What can hang from each mark:
legev: mobad
moged: mobad
domo: tutas
tutas: domo soke
deni: mobad
mobad: deni domo gemal legev taki
gemal: mobad

Each row was made from one small tree. Brackets hold a mark, then the marks that hang from it, in alphabetical order. Every link used is in the known rows. Write each row's tree.
Known rows:
(legev (mobad deni gemal)): [-0.35 -1.97  0.69  0.06 -1.66  0.12 -3.26  0.86 -1.62  2.41  3.97 -2.60
  2.34 -0.54 -3.30  2.06  3.17 -1.85  0.41  1.87  1.39 -0.57  0.85  1.99]
(moged (mobad taki)): [ 0.15  1.16 -0.83 -0.31  4.84  2.20  0.68  0.91 -2.09  2.54  2.08  1.70
  2.12  1.08 -1.22  4.04  2.24 -2.94  0.54  2.15  0.27  1.16  2.79  0.78]
(tutas soke): [ 1.00 -2.20  0.31  0.49 -0.27 -1.75  0.24 -0.44 -1.44  2.21 -0.63 -1.28
 -0.26  1.95 -2.56  0.55  1.72 -0.42  0.45 -0.17 -1.42 -1.02  0.79 -0.65]
(tutas domo soke): [ 2.48 -2.34  1.40  0.77  1.69 -5.05 -0.24 -0.64 -2.31  2.28 -0.83 -1.73
 -0.20  3.15 -3.86  1.02  2.38 -0.86  0.65  0.64 -3.36 -0.22  0.65 -1.96]
(legev (mobad deni domo gemal taki)): [-0.61 -0.31 -0.42  0.98 -0.01  1.39 -3.00  0.60 -1.66  3.60  4.33 -1.48
  4.18 -2.04 -2.16  3.66  4.48 -1.51  1.58  0.33  3.07 -0.19  0.89  4.37]
(domo (tutas soke)): [ 1.38 -3.43  2.23  0.84  0.60 -3.05 -1.00  0.94 -3.65  3.17 -1.79  0.03
 -0.98  3.33 -3.66  1.29  2.33 -2.25  0.48  0.21 -1.15 -4.26  3.49 -0.75]
(legev mobad): [-0.23 -1.88 -0.17  1.56 -1.29  0.32  0.30 -0.23 -1.42  0.33  1.84 -1.40
  0.18  1.64 -0.79  0.29  2.83 -1.49 -0.73  2.20  0.61 -0.85  1.52  1.68]
(deni (mobad domo legev)): [ 0.24  4.45 -4.32  0.12  0.02  0.04 -2.17 -0.66  2.73  0.29 -4.15  0.47
  0.80 -3.17  2.05 -1.20  0.50 -4.59  0.22  0.47 -0.51 -0.75  0.21 -0.44]
(mobad gemal legev taki): [-0.09  1.55 -0.65  1.34  5.45 -2.86  0.56  1.06 -2.72  2.93  1.54  2.16
  0.80 -1.09 -0.71  2.10  3.81 -2.32  0.33  2.56  0.11  1.14  3.37 -0.67]
(deni (mobad taki)): [-1.49  3.77 -2.10  0.05  2.02  2.35  0.06  0.79  0.71 -0.50  0.03  2.30
  0.29  1.59 -1.30  2.12  0.56 -3.92  1.21 -0.37  0.92  0.21  1.97 -2.27]
(gemal mobad): [ 1.74  1.35 -1.20 -0.62  0.00 -1.87  0.11  0.99  0.32 -0.65  0.81  0.13
 -1.80  0.74  1.23 -1.93  0.30  0.58  1.63 -0.54  0.25  2.87 -1.64  0.05]
(mobad domo): [ 0.40  0.92 -1.00  0.27 -0.69  0.78 -1.18 -1.05  1.22  0.83 -1.39 -0.73
  1.22 -3.07  1.91 -0.94  0.40  1.47  0.26 -1.71  0.37 -0.47 -1.62  2.25]
(domo tutas): [ 0.11 -1.33  2.04  0.50  0.82 -1.13 -0.94  1.48 -2.14  1.07 -0.97  1.34
 -1.10  1.58 -1.00  0.58  0.44 -1.47  0.02  0.15  0.15 -3.39  2.64 -0.22]
(mobad (domo (tutas soke)) gemal legev): [ 2.43 -2.25  1.06  1.70  2.53 -5.38 -2.44 -0.14 -3.28  6.31 -3.16 -0.50
  1.07 -2.87 -1.18 -0.16  5.02 -2.96  0.47  1.38 -2.19 -4.27  3.44  0.70]
(moged (mobad deni gemal legev)): [ 2.24  0.88 -0.89 -1.80  3.72 -0.37 -3.40  1.67 -1.77  4.41  1.62 -0.79
  3.24 -2.56 -2.48  3.08  2.36 -5.56  0.57  4.08 -0.87  0.83  2.25  0.54]
(gemal (mobad deni legev)): [ 2.51  2.67 -3.01 -1.27  0.00 -3.11 -2.71  2.82 -1.01 -0.17  0.61  0.47
 -1.64  1.72 -0.45  0.40 -0.23 -4.31  1.79  0.86  1.32  2.95 -0.04  0.21]
(moged (mobad domo legev)): [ 1.89  2.10 -2.75  0.13  3.15  0.26 -1.01 -0.67 -0.20  3.10 -2.12 -0.26
  2.40 -3.64  2.10  0.73  2.01 -3.71 -0.17  2.63 -0.87 -0.14  1.50  2.34]
(legev (mobad domo gemal)): [ 0.08 -1.59  0.21  1.61 -1.06 -0.05 -1.19 -1.62  0.00  2.89  1.41 -2.62
  2.99 -4.74  0.77 -1.00  4.71  1.09 -0.11  1.21  0.07 -0.95 -0.51  3.74]
(tutas domo): [ 0.92 -0.29  1.04  0.25  1.87 -3.28 -0.63  0.08 -0.82  0.00  0.01 -0.18
  0.30  1.70 -1.42  0.50  0.77 -0.28  0.30  1.03 -2.05  0.77 -0.30 -1.33]
(moged (mobad deni gemal legev taki)): [ 1.27  1.96 -0.99 -0.94  6.39 -0.02 -2.52  2.47 -3.51  5.09  3.29  1.36
  3.74 -0.81 -3.15  5.62  3.39 -6.33  1.09  3.97  0.45  1.61  4.21  0.50]
(gemal (mobad deni taki)): [ 0.76  2.90 -1.99 -0.99  1.05 -0.33 -1.81  3.33 -1.58  0.03  3.20  1.27
 -0.89  3.55 -2.01  2.90  0.19 -2.13  3.15 -1.55  3.18  3.52 -0.17  0.93]
(mobad domo legev): [ 0.95  1.65 -2.25  0.88  0.88 -1.44 -1.19 -0.66  0.53  1.31 -2.62  0.04
  0.77 -2.96  2.46 -0.90  0.97 -1.71 -0.31  0.43 -0.02 -0.27  0.17  1.81]

Write each row's tree:
[ 1.54  4.62 -4.27 -0.61  1.81 -1.61 -2.74  2.54 -1.26  1.14  0.62  1.46
 -0.07  0.37  0.59  1.97  1.13 -3.67  2.75 -0.96  3.03  3.00  0.33  2.52] | (gemal (mobad deni domo legev taki))
[-1.19 -1.11  0.28  1.47 -0.03  1.37 -3.67  2.33 -3.62  2.53  1.76 -0.07
  1.61  2.91 -2.96  4.76  3.18 -4.15  1.17  0.27  4.08 -3.75  3.64  4.62] | (legev (mobad deni (domo tutas) taki))
[ 0.36  1.37 -1.06 -1.60  3.72  3.25 -1.89  2.50 -2.22  2.69  3.24  0.84
  2.69  2.16 -3.21  6.21  0.66 -4.54  1.70  1.39  1.94  0.88  2.54  1.39] | (moged (mobad deni taki))
[ 1.75  4.47 -3.98  1.07  3.18 -2.61  0.00  1.16 -0.99  1.08 -0.16  2.58
 -1.16 -0.79  2.55 -0.56  2.52 -2.12  1.67 -0.24  1.49  3.11  0.79  1.79] | (gemal (mobad domo legev taki))
[-0.12  3.05 -1.48 -0.58 -0.40  1.27 -2.44 -1.39  3.51  1.66 -1.70 -0.98
  2.95 -6.72  1.59 -1.68  1.77 -0.32  1.19 -1.03 -0.90 -0.57 -1.83 -0.56] | (deni (mobad domo gemal))
[ 1.35  1.59 -1.53 -0.51  0.56 -1.61 -4.40  0.38  0.03  3.37 -0.59 -1.10
  2.96 -5.01  0.06  1.11  1.49 -1.93  0.76  0.20  0.59  0.03 -0.35  2.12] | (mobad deni domo gemal legev)
[-1.01 -0.01 -1.41  2.42  0.63  1.43  0.19 -0.57 -1.45  1.67  1.78 -0.36
  1.68  0.17  0.18  2.19  4.07 -1.06  0.11  0.66  2.37 -0.55  1.51  4.23] | (legev (mobad domo taki))
[-0.52  2.07 -1.43 -0.49  0.61  2.15 -2.91  1.15 -0.41  1.44  1.12  0.33
  2.46 -0.26 -1.13  3.72 -0.08 -1.29  1.79 -2.66  3.26  0.20 -0.30  3.21] | (mobad deni domo taki)
[-0.26  5.13 -3.07  0.61  3.81 -0.52 -1.58 -0.10  1.00  2.65 -1.21  1.94
  2.44 -4.51  1.13  0.83  3.50 -4.33  1.21  0.87  0.04  0.45  1.85 -0.93] | (deni (mobad domo gemal legev taki))
[ 1.50  0.12  0.45 -0.26  1.37 -2.71 -5.31  1.80 -2.08  4.27 -1.60  0.12
  2.16 -3.53 -1.03  1.28  1.80 -3.50  1.01  0.90  0.55 -3.24  2.39  1.73] | (mobad deni (domo tutas) gemal legev)
[ 1.79 -0.69  1.43 -1.83  1.95  1.06 -5.56  1.55 -1.69  5.77  0.25 -1.20
  4.59 -4.38 -1.62  3.35  2.49 -2.61  1.60  0.72 -0.06 -3.07  1.33  2.92] | (moged (mobad deni (domo tutas) gemal))
[ 1.10  1.53 -1.06  0.62  1.98 -2.50 -1.68 -1.00  0.22  3.05 -1.42 -0.44
  2.02 -6.16  2.14 -1.13  2.77 -0.34 -0.10  0.92 -0.97 -0.19 -0.01  1.55] | (mobad domo gemal legev)
[ 2.01  2.20 -2.92 -1.46  1.82  1.38 -4.16  0.89 -0.29  3.56 -1.02 -0.87
  3.41 -2.62 -0.22  2.95  0.65 -5.29  0.46  1.78  0.45  0.03  1.01  3.00] | (moged (mobad deni domo legev))
[ 0.49  3.98 -2.89 -0.18  0.98 -1.17 -2.56 -1.05  2.67  2.15 -2.88 -0.15
  2.42 -6.24  1.94 -1.50  2.41 -3.49  0.60  0.90 -1.39 -0.44  0.23 -1.24] | (deni (mobad domo gemal legev))
[ 1.33  2.28 -0.86 -0.56  1.15 -0.68 -3.68  3.58 -2.11  1.59  1.01  1.63
 -0.48  1.93 -0.79  2.66  1.14 -2.37  3.50 -2.78  3.70 -0.35  0.81  2.74] | (gemal (mobad deni (domo tutas) taki))
[ 0.79  2.44 -2.60 -1.03  5.04  1.27 -1.88  2.93 -3.22  3.16  1.99  1.61
  2.09  2.34 -2.92  6.28  1.50 -7.61  0.94  3.22  1.49  1.19  4.50  0.89] | (moged (mobad deni legev taki))
[ 0.22  2.43 -1.75  0.07  3.34 -1.06 -3.27  1.31 -1.49  3.74  1.27  0.57
  3.25 -3.40 -0.98  3.30  2.49 -2.88  1.55  0.07  2.11  0.84  1.48  2.12] | (mobad deni domo gemal legev taki)
[ 1.10  3.51 -2.84 -0.87  0.18  0.48 -2.67  2.19 -0.09  0.58  1.93  0.62
  0.88  0.19  0.10  2.15  0.14 -0.98  3.34 -3.00  3.50  3.11 -1.64  3.12] | (gemal (mobad deni domo taki))
[ 1.27  3.18 -3.36 -0.59  4.40  2.04 -2.93  1.68 -1.83  3.83  0.64  1.14
  3.58 -0.64 -0.82  5.44  1.79 -6.29  1.12  1.77  1.94  0.75  2.64  3.23] | (moged (mobad deni domo legev taki))
[-1.09 -0.93  0.54  0.76  1.08  0.68 -2.12  1.72 -3.28  2.92  5.55 -0.72
  2.73  1.14 -4.08  4.52  4.49 -2.68  1.15  1.94  2.54  0.33  2.38  2.27] | (legev (mobad deni gemal taki))
[ 1.49  2.40 -1.80  0.54  6.98 -0.29 -0.88 -0.03 -2.02  5.78  0.74  0.94
  4.28 -5.06  1.13  2.65  5.26 -3.46  0.60  2.96 -0.71  1.07  3.08  2.24] | (moged (mobad domo gemal legev taki))
[-0.44  4.28 -2.41  0.59  4.48 -1.14 -0.53  0.88 -0.36  1.85  0.07  2.69
  1.03 -1.60 -1.00  1.61  3.29 -5.64  0.90  2.46 -0.29  0.62  3.73 -3.05] | (deni (mobad gemal legev taki))
[-1.02  0.08 -1.46  1.22 -0.63  2.44 -2.63  1.01 -1.84  1.71  2.88 -1.05
  2.73  1.39 -1.90  4.10  2.72 -2.88  1.12 -0.37  3.97 -0.58  1.17  4.90] | (legev (mobad deni domo taki))
[ 0.52  2.27 -1.99 -1.29  2.97  4.08 -3.21  1.35 -0.88  3.39  1.64  0.14
  4.23 -0.85 -1.41  5.33  1.09 -3.34  1.92 -0.19  2.29  0.78  0.79  3.84] | (moged (mobad deni domo taki))
[ 1.03  3.23 -2.53  0.45  1.61 -0.46 -0.24  0.71  0.17  0.65  0.80  1.39
 -0.40 -0.58  2.12 -0.12  1.69  0.84  2.60 -2.33  1.94  3.17 -1.32  2.34] | (gemal (mobad domo taki))
[-0.18  2.82 -2.46  1.53  3.60 -1.05 -0.05  0.19 -1.07  1.72 -1.04  2.21
  1.09 -1.41  1.42  1.54  2.27 -2.57  0.41  0.25  1.27  0.27  2.03  1.95] | (mobad domo legev taki)
[ 1.65  0.52 -0.03 -0.86  2.44  1.40 -1.78 -1.23  0.64  4.53  0.45 -1.58
  4.86 -6.92  1.45  0.25  3.33  0.44  0.73  0.99 -1.43  0.25 -0.79  2.66] | (moged (mobad domo gemal))
[ 0.27 -2.58  1.83  0.76 -1.49 -0.50 -5.04  1.18 -2.24  4.22  1.40 -2.21
  2.87 -1.97 -2.16  1.92  4.08 -2.07  0.94  0.85  1.93 -4.13  1.98  4.18] | (legev (mobad deni (domo tutas) gemal))
[ 4.07 -0.28 -1.38  1.42  1.17 -6.24 -1.77  1.22 -2.83  3.55 -3.67  0.19
 -2.41  1.19  0.04 -1.52  3.54 -3.65  1.79 -0.04 -0.92 -1.92  2.34  1.01] | (gemal (mobad (domo (tutas soke)) legev))
[ 2.37  1.65 -1.80 -1.64  2.89  0.32 -4.61  0.49 -0.38  5.36  0.34 -1.52
  4.62 -5.72 -0.19  2.76  2.56 -4.16  0.90  2.47 -0.50  0.44  0.64  2.78] | (moged (mobad deni domo gemal legev))
[ 1.28 -0.08  0.60 -2.26  2.21  1.96 -3.41  1.30 -0.87  4.18  2.84 -1.65
  4.39 -2.80 -2.54  3.39  1.73 -2.74  1.31  2.01 -0.40  0.73  0.17  0.79] | (moged (mobad deni gemal))
[ 2.11  2.41 -2.47 -1.64 -2.31 -0.05 -3.73  1.13  1.31  0.00  0.28 -1.20
  0.51 -1.68  1.00 -0.48 -0.80  0.00  2.59 -3.02  2.12  2.33 -3.44  3.04] | (gemal (mobad deni domo))
[-0.01  1.65  0.48 -0.36  0.15  0.07 -3.46  0.00  1.38  2.85 -2.62  0.13
  2.00 -4.80  0.43 -0.78  2.29 -2.01  1.35 -0.71 -0.70 -3.62  0.57 -0.74] | (deni (mobad (domo tutas) gemal))
[ 2.53  3.38 -3.91  0.29  0.53 -3.42 -0.92  0.20  0.72  0.38 -1.74  0.33
 -1.26 -2.36  3.29 -2.49  1.48 -1.21  1.16 -0.39 -0.02  2.40 -1.07  2.03] | (gemal (mobad domo legev))
[ 0.92  2.20 -2.49 -0.41 -0.48 -0.25 -3.63  0.53  0.31  1.56 -1.70 -0.63
  1.55 -1.88  0.17  1.17 -0.64 -3.55  0.45 -0.37  1.40 -0.18  0.20  2.43] | (mobad deni domo legev)
[-1.54 -0.26 -0.65  0.89  0.33  1.77 -1.48  2.04 -2.94  0.76  4.30 -0.25
  1.34  4.47 -4.06  5.02  2.39 -4.11  0.81  1.41  3.64 -0.16  2.88  2.40] | (legev (mobad deni taki))
